In the rows, zero is written as 128.
Known rows, with every step that occurs
U > F > D: [185 111 169 140 123 134 154 122 133 136 167 143 109 128 199 146 116 178
 147 164  93 134 175 141]
D > K: [164  99 151 143 139 121 153 112 146 140 147 129 142 139 142 110 142 177
 174 172 104 123 166 120]
F > D > K: [179 110 161 146 121 112 147 106 154 125 155 130 140 121 162 131 130 165
 160 190  93 132 182 132]
K > F > D > U: [171 119 155 150 135 161 146 123 122  97 160 171 106 148 172 127 108 173
 147 158  90 122 190 114]
C > U: [156 109 166 140 121 138 133  97 127 123 135 138 128 145 155 112 134 190
 139 144 122 135 159 132]
Z > K > F: [183  83 179 129 151 174 154 118 117 139 123 138 123 172 158 101 140 177
 171 131 117 112 168 117]
Z > K > F > D > J: [203  85 174 138 141 163 139 114 104 131 132 137 117 139 159  99 121 148
 155 163 102 133 189 127]
F > D > U > K: [155 112 176 161 114 157 122 104 143 111 160 142 114 120 170 116 121 183
 172 150 118 124 178  92]
J > D > U > K: [161  93 176 168 146 153 129 128 128 135 152 154 111 130 171  99 113 210
 198 147 123 126 156  71]
F > U > D: [153 107 158 153 158 141 140 118 133 143 168 137 108 178 171 126 145 144
 155 169 132 115 171 120]
D > F > U > C: [167 113 170 153 139 123 121 136 122 153 144 154 138 163 174 102 119 167
 185 151 136 126 179 106]
Z > K > F > D: [200  93 186 134 132 166 149 111 123 126 131 139 120 154 179 122 125 161
 155 148 109 121 183 133]
K > F > U > C: [171 105 165 146 163 163 147 137 129 133 142 167 108 188 167 119 115 168
 170 123 111 126 183 132]
U > K > F > D: [174 101 184 145 115 168 155 108 144 121 135 137  93 143 179 129 123 157
 151 140 112 136 189 120]
F > D: [172 115 167 131 119 128 147 111 145 115 153 132 128 136 179 133 131 155
 137 172 105 128 166 136]
Z > K: [173  89 181 127 140 152 139 110 126 145 132 121 146 153 158  99 150 179
 176 145 127 108 149 116]
K > F > D > J: [187 105 153 135 135 146 151 122 115 114 145 147 100 138 161 114 114 137
 132 175  90 143 190 133]
K > F > U > D > J: [168  98 143 158 175 159 145 127 102 143 159 153  80 180 154 107 130 126
 152 172 114 130 195 117]
F > U: [165  96 158 130 145 144 137 111 152 132 154 143 122 174 152 131 138 158
 160 161 116 125 157 132]
Z > K > F > U > D: [179  85 176 156 174 180 142 117 111 154 147 146 100 194 171 115 142 153
 176 145 133 107 189 118]
J > D > F > U > K > Z: [199  52 204 164 150 129 128 106 130 146 136 159  99 150 177 106 108 166
 190 180 161 167 164  64]
F > U > D > K > Z: [177  78 166 168 181 124 149  94 132 140 166 147 110 166 153 117 139 147
 169 195 136 139 182  97]
U > F: [170 100 162 136 140 141 161 133 125 149 160 143 113 146 176 126 129 188
 163 148 102 124 161 127]
D > U: [148 114 147 143 143 147 136 123 125 116 160 153 133 147 149 105 131 190
 168 152 112 109 158  96]
K > F > D: [181 111 164 133 126 151 162 119 134 108 144 150 105 154 179 136 120 150
 132 161  96 132 183 137]

Rows
[180  86 147 149 158 153 154 116 152 134 149 159 111 177 138 133 128 165
 178 166  97 133 191 134]  D > K > F > U
[169 134 164 162 142 158 140 140 110 103 158 180 115 145 184 112  96 186
 163 133  94 118 196 112]  K > F > D > U > C
[168  89 177 176 157 119 147  77 107 130 147 142 115 137 156  97 135 177
 148 176 141 151 184  98]  C > U > D > K > Z
[172  97 149 144 146 144 168 121 137 134 139 147 120 156 143 114 131 173
 170 160  94 125 183 121]  D > K > F
[166 104 167 149 127 144 144 111 115 143 151 149 108 136 173 127 119 210
 149 135 110 143 168 138]  C > U > F
[197  84 178 145 138 111 157  89 143 110 150 141 131 125 160 125 124 156
 152 198 109 152 176 112]  F > D > K > Z
[143 119 165 162 135 136 136 101 107 135 149 133 112 149 174 107 141 176
 135 152 136 125 172 122]  C > U > D
[163 124 155 149 126 139 130 116 134 101 170 155 129 131 170 123 119 177
 153 169 101 118 171 111]  F > D > U
[188 107 168 170 113 122 137  97 132 137 161 148 116 104 181 142 103 209
 155 171  90 157 201 153]  C > U > F > D > K
[160 139 168 161 133 138 124 132 119 109 165 163 138 128 182 109 106 191
 168 143 103 115 182 109]  F > D > U > C
[163 103 154 154 168 164 155 123 122 138 160 155  84 195 172 130 135 140
 151 157 122 118 187 124]  K > F > U > D
[184  90 161 153 154 111 153 130 139 148 145 142 135 131 162 115 122 193
 186 187 100 135 159 112]  J > D > K
[169  88 173 170 154 175 144 135 119 130 145 172  89 148 171 104 103 207
 193 135 113 129 175  74]  J > D > U > K > F
[167  72 202 151 129 154 136  70 128 120 122 136 105 138 152  97 133 186
 148 133 154 160 160  94]  C > U > K > Z
[174  59 193 143 151 158 138  83 153 128 141 141  99 165 151 118 138 156
 170 149 149 149 160  92]  F > U > K > Z
[185  79 163 158 182 175 131 119  92 159 147 143  96 180 154  93 136 138
 176 159 129 121 195 112]  Z > K > F > U > D > J
[160 104 145 155 168 137 129 120 113 149 168 135 105 162 152 104 141 130
 155 187 125 127 178 114]  F > U > D > J
[149 120 162 157 132 117 145 128 101 154 152 129 123 150 182  90 143 147
 159 178 144 112 176  85]  U > D > F
[178  96 179 161 109 166 126  91 114 119 126 142  82 119 158 105 109 164
 135 145 115 166 203 127]  C > U > K > F > D > J
[167 100 159 141 128 127 127 119 136 144 148 147 130 167 160 116 132 154
 169 176 133 129 170 110]  D > F > U
[206  82 186 168 131 118 146  81 123 124 157 160 108 108 178 137  98 200
 146 176 103 177 197 130]  C > U > F > D > K > Z
[173 101 191 159 102 170 135  87 135 113 126 145  87 136 176 128 114 178
 135 129 120 155 197 134]  C > U > K > F > D
[188  88 186 148 169 179 134 131 118 149 130 158 124 188 167 106 123 180
 194 112 125 115 183 126]  Z > K > F > U > C
